Known rows, with every step that occurs:
V S H Y A: [  0.7  36.9 -19.5   9.6 -28.5 -15.7  32.4 -31.0 -32.3 -28.9 -13.9  12.0
   0.4   2.1 -19.5  32.9  12.7   5.0 -18.7  15.0   9.2 -14.7  -6.5  14.0
  30.1   9.6 -35.7   3.7  35.0  -0.9]
V Y Q S A: [-35.6   5.8  -7.4 -20.8  38.4   4.8  -1.3 -12.9   1.7 -26.0  20.0 -49.9
  43.5   1.7 -66.7  46.2 -27.9 -18.8 -30.8  30.9 -10.5  11.4  -5.4 -11.9
  -0.6  26.5 -18.4  -3.5  33.5  -9.8]
Q Y J S: [ 18.1  43.6  -9.1 -17.9  -2.2 -41.5  -3.4 -36.0  -0.2 -13.6  14.1  19.0
 -56.0 -16.8   0.3   2.1 -24.2 -21.0  29.3  67.4  -7.6 -10.9  -4.7  11.3
  10.6   5.3   3.5 -12.1  12.9   4.9]
Q Y V: [ 27.4   5.6 -32.9 -30.1 -31.8 -22.0 -10.8 -55.5  -8.5  -1.2   5.5   9.9
 -10.0 -14.7  25.5  23.2 -38.1 -19.0  10.1  62.5  -0.2 -11.3   4.1   4.3
 -10.1 -32.1  -5.8  -3.6   4.0  -3.6]
Q S H Y: [  8.8  45.7 -28.8 -19.1  12.4 -20.7  12.3 -50.1 -37.1  -5.3 -36.8 -20.5
 -23.8  20.1 -26.7  18.5  -8.3   4.0  -8.9  19.9   9.3  19.8   5.2 -19.3
   6.8 -20.7 -38.3  -5.7  38.7  19.2]
H S V: [ -1.2  34.4 -24.3 -14.8  -2.4 -24.9   4.1 -16.2 -41.1   9.9 -11.9 -22.0
  -7.1  32.5  -2.0   4.5  -8.0  -2.0  -2.6   2.1 -10.0 -23.4  -4.5 -33.9
  -8.9  -9.5   7.4   2.1   2.6  -6.0]
Y H S V: [ -6.7  46.7 -19.9   2.0  -6.3 -21.4  18.4 -14.2 -42.7  14.0 -34.2 -32.4
  14.8   9.3   2.5  21.9   3.4  -6.2  -6.6   8.2  -3.1 -27.4  -1.2 -19.4
  -2.1  11.0  12.4  -6.1   8.3 -27.1]
Q Y V S J: [  7.6   8.1  -9.0 -32.7  -3.3 -12.8 -11.6 -16.5   1.0   5.0  21.7   0.3
  15.4  23.2 -47.2  14.2  -3.7 -15.2  -0.8  61.2 -26.2  14.1   3.0  16.5
   2.2  -9.1 -19.7  21.8 -21.8   1.5]
H Y A: [ 11.8  16.9 -31.1  -0.1 -26.0 -10.1  21.3 -39.5 -37.6 -35.9 -11.7   5.1
 -15.5  -1.7   8.9  35.2 -28.3  -5.7 -13.0  27.3  -7.2 -31.0  -9.1   6.7
  25.1  -8.2   5.0 -12.8  27.0  -0.4]
Q S V Y H: [-40.9  44.7  -3.2  -9.0  14.8 -14.8   8.1 -20.2   3.3  -8.4  -8.7 -37.9
  39.5 -21.6 -24.4  47.0   1.5 -35.7 -18.5  23.0   8.4 -17.9 -11.8 -12.9
  -8.3  32.7  -2.5 -12.2  16.8 -19.7]
S A: [ 13.5  -4.2  -4.7 -24.8  12.6   3.0  -9.4 -10.0 -32.3 -25.5  11.1  -5.1
   8.5  18.7 -11.2   7.0 -25.4  -2.0  -9.2  19.1  -8.8  -2.8  -2.1 -12.3
 -11.0 -20.7  -2.9  19.6  38.7   6.1]
V Y: [-28.2  -2.5  -0.6 -10.2   8.4  -2.1   5.3 -27.5  18.2 -13.8  35.6  -1.9
  -7.5  -2.0 -10.2   8.0 -35.4 -28.2  -3.3  18.5 -13.5  -7.3 -19.0   3.9
   1.1   2.8  -4.6  -0.3  33.1  14.4]
H S V Y Q: [-47.0  16.9 -24.1   0.5   1.4  -2.6  25.3 -21.4   5.3   9.5  20.3 -40.1
  18.3   8.8 -43.9  42.6 -30.5 -23.5 -13.8   4.0 -12.5 -31.4 -11.8 -17.0
   9.6  42.7   0.7  -5.9  21.2 -18.6]
H Y: [  7.6  13.7 -30.1 -22.9  -7.9  -8.9   9.7 -55.4 -35.4  -6.7 -13.4  -1.3
 -33.8  19.2  -8.2  14.4 -36.5  -7.8  -1.3  19.9 -12.1  -5.0  -6.0 -10.1
  22.5 -33.1   1.0 -13.7  38.7  21.0]
H S: [  1.3  17.3 -19.0  -2.2  10.9 -22.3  15.7 -23.5 -32.7   9.7  -3.1 -21.2
 -20.2  23.6   9.1 -11.7 -22.0   1.8  -1.2  21.1 -30.0  12.8  -4.0  -2.4
  13.0 -11.6   9.6 -17.4  18.5  -0.3]
Q S V: [ -4.9  38.9 -16.9 -37.3  22.2 -28.6 -19.1 -28.3 -28.8 -12.4  -8.6 -28.1
   3.1  23.2  -9.7  21.3   2.7 -12.6  -2.2  23.9   7.2  -2.4  -1.5 -49.0
 -20.9 -18.8  19.2 -11.9   2.8   8.4]
Y J S V: [  4.1  58.2  -9.1 -10.4   3.0 -34.4 -15.5 -15.1 -16.0 -13.5   1.1   5.1
 -36.5   8.2 -10.2  -0.7  -4.3  -9.5  23.3  35.6  13.5 -36.0  -6.3 -18.1
  -1.7  -4.9  20.0   8.0  -0.4  -6.8]
J Y: [  4.6  -8.0 -27.2 -11.7   2.4   7.8  -3.7 -19.1  -0.5 -19.4  12.3  14.3
 -27.0   1.4  29.2   5.2 -37.5 -11.7   2.2  31.5  18.3  21.5 -10.8 -45.2
   8.3 -11.5  25.0   6.3  17.4  11.1]
Q Y J S H: [ 25.4  57.3  -8.3  -4.0  -1.2 -38.5   7.9 -28.6  -4.5  -8.1   1.4  19.4
 -53.6 -12.3  -0.7   0.0  -4.5  -7.5  31.7  49.7  16.3  -7.2   5.4   8.6
  -6.2  14.3 -31.1  16.6  28.4   4.9]
J Y A: [  9.7  -2.8 -28.8  11.3 -14.9   4.8   8.6  -7.3  -7.3 -48.6  12.2  17.9
 -11.5 -16.8  41.0  26.8 -30.8  -8.8 -11.7  38.7  19.9  -7.0 -13.5 -26.5
  13.2  10.9  24.9   2.2   7.9  -9.3]
Y J S: [  8.3  44.5  -1.3   1.8  16.2 -32.8  -7.3 -23.4  -4.6 -13.6  13.6   6.7
 -55.8  -3.6  -1.5 -18.6 -19.2  -6.5  26.5  58.5  -6.3  -1.2  -4.7  13.6
  22.8  -7.3  23.1 -11.9  11.4  -1.3]
H S V Y A: [-22.4  26.0 -13.6  15.3 -19.1 -17.0  24.5   1.4  -4.1 -25.7  14.3 -14.4
  15.8  -3.2 -11.4  36.1 -14.7 -21.8 -24.7   4.1  -8.9 -57.3 -25.2  -1.0
  -6.7  39.1 -10.9   6.9  -5.9 -26.5]
H Y Q S: [-21.8  28.1 -39.0 -24.0  21.6 -13.6   9.7 -61.4 -27.9  -5.8 -16.9 -46.2
  -4.1  10.5 -39.4  46.5 -27.0 -10.5 -13.0  40.7  -9.2  24.1   5.9 -21.0
  33.3  -2.2  12.0 -46.6  34.1   6.6]
Y J: [ -1.6   5.0   3.6 -19.8  21.7 -28.2  -4.6 -36.8 -16.1 -15.1   9.0   6.0
 -17.3  -9.8  -3.1   1.2 -29.8   0.9  16.8  44.7 -21.1 -25.2  17.0  13.3
  20.0 -28.1  28.1 -23.7  20.6  23.5]

Rows:
[  1.9  29.6 -10.5   1.1 -10.9 -19.4   0.5 -27.0  -9.5   1.9   2.9   6.4
  12.1   5.7 -12.3  -1.7  19.9  11.4  -5.4  32.9  19.0  19.3   5.7  17.6
  13.9 -19.9 -34.2  19.1  19.2  -1.9] => Y V S H
[ 24.8  60.9 -32.9  25.3 -31.5 -14.6  29.2 -21.0 -33.3 -31.0 -19.0   9.9
 -45.0   2.1   8.9  18.1  -4.3   0.8  -3.5  28.2  24.2 -16.4 -15.2   8.4
  15.9  16.4 -32.9  14.8  32.4 -18.6] => J S H Y A
[  7.4  66.1 -23.8 -13.2 -11.7 -29.8  -5.8 -30.3 -22.3  -9.6 -19.3   2.9
 -48.2  12.5 -30.7  10.3 -13.1  -9.9  15.5  27.5  11.7 -44.2 -11.0 -18.6
  12.7 -10.2   6.4   2.5   1.0  -2.3] => H Y J S V
[-33.7  31.2  -0.4  -0.7  -4.7  -3.2  16.2 -18.7   2.5  -5.5   0.8 -19.3
  29.9 -22.3 -10.6  41.4 -10.2 -32.0  -9.2  11.1   7.5 -40.0 -13.3  -4.1
  -5.5  28.5   0.8   3.9  26.6 -16.4] => S V Y H
[-21.9  19.7  -9.0   4.1 -19.9  -8.9  10.8  -6.6   4.1 -39.9  25.5   0.9
  16.1 -11.9  -2.9  44.5 -15.8 -28.8 -16.2  10.7   4.8 -61.2 -23.6  -5.9
 -11.6  28.5  -0.8  13.6   8.3 -15.6] => S V Y A
[  3.3  30.3 -22.2  -6.1 -11.3 -28.1  34.3 -37.0 -32.2  16.4 -25.8 -24.2
   2.3 -15.5  15.4  27.6 -14.6 -17.5  -2.0  37.0 -25.9  -2.3   2.7   9.0
   7.5  23.4  -5.7 -24.1  22.9 -16.8] => Q Y H S
[-20.5  39.9   7.2   7.3  16.4 -24.8  -0.2 -16.1  28.7 -16.7  31.0   6.1
 -42.8 -16.2 -23.5  -9.8 -28.3 -24.4  15.1  50.6 -10.1 -15.6 -18.9  23.7
  20.5  14.6  -0.4  -5.4  11.1  -3.1] => V Y J S
[-15.4  12.6  -3.9   3.0  15.0  16.2  10.1   8.7   1.2  -7.2  -4.5  -8.3
  23.2  -1.0 -21.4  20.8   2.4 -12.9 -12.4  41.5   4.4  32.2  -4.3 -11.5
  26.8  28.3  13.4  17.0  -0.2 -13.5] => V S J Y H
[  7.2  27.9 -12.1 -12.4   3.8 -24.9  16.8 -49.3 -27.8  -7.8 -27.3   5.4
 -28.7  -2.6 -32.2  14.4 -25.1  11.3   9.0  23.0  -3.2 -37.5  20.2  11.4
  24.4 -26.9 -22.5  -4.0  35.7  25.6] => S H Y J
[-32.4  17.1   4.4   6.0   5.7  -1.0  22.8 -27.6   8.7  -7.0   8.0 -15.9
  20.3 -31.8   0.9  28.2 -20.9 -28.9  -7.8  27.9  -6.2 -11.6 -10.8  20.2
  10.8  26.1   2.5 -11.2  40.1 -10.9] => V Y H
[ -7.7  54.2   7.5  19.9  13.8 -22.6  10.1 -10.8  19.0 -12.1  16.6   8.8
 -42.2 -11.9 -21.8 -10.9  -7.4  -8.8  16.5  36.6  17.2 -12.1  -8.2  21.4
   4.5  24.7 -35.7  21.7  27.7  -2.8] => V Y J S H
[-32.5  31.8 -12.2  -2.1  34.2  -8.3  16.9 -31.3   8.6  -6.5  11.3 -39.4
  13.6  -3.1 -38.1  36.4  -5.2 -12.1 -10.7  28.0  12.2  23.0   5.4  -8.8
   1.3  33.7 -29.3  -5.8  44.2  -0.2] => V Y Q S H
[ -4.2  -6.4 -17.6 -14.6 -13.5  10.6 -19.1   0.5   0.7 -24.6  11.1   6.8
  37.0   2.9 -33.2  13.8 -11.0   2.3 -30.7  36.5  14.5  23.4 -11.3 -13.7
  13.6 -17.0 -21.3  31.5  -2.7 -18.3] => J Y V S A
[  9.7  20.7 -14.1 -22.6 -14.3 -19.1  17.9 -49.9 -23.2  -1.7 -10.3  -3.0
   6.4 -30.3  25.3  43.7 -17.0 -28.0   8.9  45.2  -2.1  -8.5   4.2   5.6
  -1.0  13.0   7.4 -19.4  40.2  -4.0] => Q Y H
[-37.4  29.0  -5.4 -29.6  20.1 -19.0  -8.8 -22.0  12.4 -13.9  17.0 -27.3
  13.2   8.4 -37.9  28.3 -11.2 -34.1 -14.8  15.5   0.7 -16.0 -18.8 -32.4
 -22.3   8.7  -7.8  -2.0   5.6   5.5] => Q S V Y
[ 16.6  14.6 -44.1 -14.3 -28.4  -8.8  -3.9 -59.4 -24.4   0.4 -20.3  -3.3
 -19.7   5.1   0.3  13.5 -43.5  -0.5  -6.6  44.1   1.6 -11.3   1.9   7.1
  21.8 -53.3  -7.4  -8.8   7.4  -3.2] => H Y V
[-14.9  48.6 -11.8  19.9 -21.2 -12.7   8.1   3.1  13.5 -40.5  30.2   3.2
  -9.6 -10.1  -2.9  30.1  -8.5 -32.6  -9.5  21.7  17.3 -46.5 -38.3  -2.9
  -8.6  42.4  -5.3  19.9   2.5 -31.5] => J S V Y A
[ -9.8   7.2  12.3 -21.4  30.5  -4.7  -5.4   0.7  -9.7  -2.9  28.5  -8.0
   7.3  45.5 -50.6  -8.5   7.1  -5.4  -0.6  32.7 -33.3  27.5  -0.4   4.7
  16.5  -3.9   5.2  16.6   2.8  17.7] => V S J
[-10.7  16.1 -13.4 -21.3  56.1  -2.3  -3.9 -12.1 -16.7  -3.2  12.7 -55.2
   8.0  35.3 -51.1  24.4 -14.9  -7.4  -2.0  54.8 -23.7  32.9  16.6 -14.9
   9.2  13.3  22.8  -9.5   5.3   4.3] => Y Q S J
[-42.7   8.2 -18.9  -8.9   1.3   5.4  11.6 -31.1  13.5  -5.2  32.3 -23.9
  18.4   0.4 -36.4  50.9 -30.3 -31.4  -4.9  10.8   2.8 -35.7 -10.4 -22.0
   5.0  32.1  10.5  -0.7  32.3  -6.3] => S V Y Q
[ 15.2  29.4 -30.6 -12.4 -10.1  -8.0  21.6 -48.1 -39.5  -2.1 -26.4   2.3
 -34.4  20.6  -9.4  13.5 -18.8   5.4   0.7   6.6  11.2  -5.6   2.2 -10.6
  10.1 -25.3 -35.4  10.3  50.2  18.5] => S H Y
[-31.1  13.0  10.2 -22.1  11.9 -22.6  -2.7 -23.9  15.2 -14.8  20.2   0.9
   5.6 -14.1 -41.9  23.4 -29.0 -20.9   3.4  18.7  -9.9 -67.8  -1.8   0.0
  -1.4   1.8   4.2  -0.3   4.2  13.5] => S V Y J
[ 12.3  -8.0 -18.4 -11.7  22.4  20.6  -9.1   9.8   0.7 -14.7  14.7   2.9
 -23.2  28.1  -3.6   1.9 -36.3  -9.5   1.7  37.1   1.4  23.5  -4.6 -42.6
  -2.0  -1.6  21.3  33.4  -8.4  11.1] => S J Y
[-25.2  -9.7 -20.4  -5.8  21.8  23.4   5.8  -0.5  11.8  -8.1  29.8 -15.4
  12.9  20.9 -49.2  31.1 -18.1 -11.6  -8.1  39.0  -2.1  36.0  -1.6 -29.5
  36.3  31.6  22.5  11.4   6.8  -2.1] => V S J Y Q
[ -9.1  -5.6  -8.5 -15.7  22.0  15.0  -6.5  11.7  11.0 -14.3  23.1   6.3
  -2.9  30.2 -34.9   0.6 -10.3 -10.6  -7.1  34.6  -5.5  41.1 -11.1 -32.4
  17.8   7.4   8.4  30.3 -11.0  12.6] => V S J Y
[ -8.9  17.5 -29.6 -31.0  23.5   1.5   1.7 -33.5 -36.7 -21.6 -16.2 -50.2
  23.0  16.8 -63.9  51.5 -29.2  -3.1 -28.7  28.7  -9.8  12.3   4.2 -22.3
  16.3   0.2 -13.0 -13.5  38.2  -4.4] => H Y Q S A
[ 10.2   5.1  -2.6 -42.0   1.4 -39.1   0.2 -53.0 -10.4 -11.5   8.7  17.9
 -19.5 -24.3  -3.7  26.7 -37.1 -16.4  22.1  51.7 -23.2 -33.2  15.2   8.4
   5.7 -15.3   8.4 -23.8  20.5  26.8] => Q Y J
[ -0.5  12.2 -21.8  10.6   4.2  13.2  19.3  13.8 -31.6  -9.9 -27.6 -27.3
  24.7  -3.6  -6.7  19.8 -21.6   3.2 -30.0  19.4  -3.6   8.6  -6.4 -17.7
   5.6  22.8 -12.5  15.5  15.8 -35.0] => J Y H S A
[ 16.8  -3.3 -41.9  -1.4 -17.2   7.1 -18.4 -26.9   6.3 -12.0   2.6  10.0
 -13.6 -10.2  35.1   6.1 -44.3  -3.3  -5.5  54.8  27.7  12.9  -5.0 -23.3
   9.1 -32.6  15.6  10.7  -8.5 -11.8] => J Y V
[-11.4   7.2 -41.4 -11.1  -5.3   3.1  22.4 -61.3 -29.0   0.5  -5.6 -21.8
 -16.7  10.6 -24.2  41.0 -42.8  -7.4  -1.3  25.6  -7.1  -5.6   3.0 -10.1
  40.9  -5.2  16.4 -28.5  52.7   7.0] => H Y Q
[ 13.7  39.3 -11.0 -11.2   4.7 -11.3  -4.4 -12.8 -26.7 -26.0 -10.4  -0.1
 -30.6   9.8 -47.2   3.7 -28.4   1.2  -1.0  38.1  -8.7 -20.2  -9.2   7.6
  18.2 -10.8 -21.5  15.4  22.5  -8.0] => H Y J S A
[ -9.5  13.5 -11.3 -11.3 -11.1 -20.4 -12.0 -37.2  -1.1  -1.8  17.6   1.7
  15.7   4.1 -13.0  -2.1   2.7  -0.6  -9.3  47.7  -1.9  23.2  -3.4  18.7
  30.2 -30.9   1.1  -9.7   2.1  -3.7] => Y V S
[ 24.0  30.2 -43.0  -2.3 -30.2  -7.8   6.3 -51.5 -29.1   5.6 -31.7   0.0
 -19.0   6.7  -2.4  11.8 -25.9  10.6  -5.4  31.7  23.3 -13.1   7.6   6.6
  11.4 -43.6 -37.2  13.3  18.8  -4.5] => S H Y V
[-20.8  25.9 -30.2  -4.2  -7.6  -1.5  34.2 -55.0 -22.4   4.9  -7.4 -14.9
   1.0  13.9 -56.9  41.5  -2.3   3.4  -9.6  11.0   7.2  11.9   4.8  -1.2
  45.6  13.1 -24.2  -8.0  59.3   7.3] => V S H Y Q
[-18.6   2.0  -3.2  13.1  -9.6  -6.0  16.8 -12.9  10.2 -41.0  35.8   3.9
   6.1 -19.5   7.8  30.4 -27.0 -25.7 -15.6  27.5  -9.9 -32.2 -20.9  17.9
   5.5  25.3   0.9  -2.1  22.3  -8.0] => V Y A
[  6.6  -0.3 -25.1   0.3  23.3  12.9   5.7  17.2  -7.2   1.2   2.3 -15.0
 -22.8  37.6 -11.3  -8.1 -34.9  -1.7  -4.8  32.6 -17.0  27.1  -6.6 -37.9
   4.6   7.5   7.6  26.4 -21.8  -2.6] => H S J Y
[-11.4   2.6   7.7 -27.5  10.0  -4.1  -7.7  -6.2 -21.4 -24.1  19.0  -1.7
  32.3  22.0 -44.4   8.6   4.5   0.4 -20.1  15.8 -17.7  19.4  -8.7  -1.4
  11.3  -9.2 -15.6  15.0  31.3   5.8] => V S A
[ -9.6  31.7  -2.8 -16.7   2.9 -29.6  19.0 -46.1 -21.3  -7.6 -21.7  10.8
 -10.7  -0.7 -56.9  16.3  -1.1  12.0   1.4  19.5  -7.7 -18.3  13.7  20.7
  42.1 -16.9 -33.1  -8.9  30.5  27.5] => V S H Y J
[  8.5  13.7  -8.5  -6.4  30.8  -6.0   8.5   7.3 -30.1  13.5   2.2 -33.2
 -14.9  52.9 -28.3 -16.1 -21.0   1.3   1.4  29.7 -45.8  10.8   4.6  -0.4
   1.1  -2.5   3.7  15.4  -8.6   2.1] => H S J
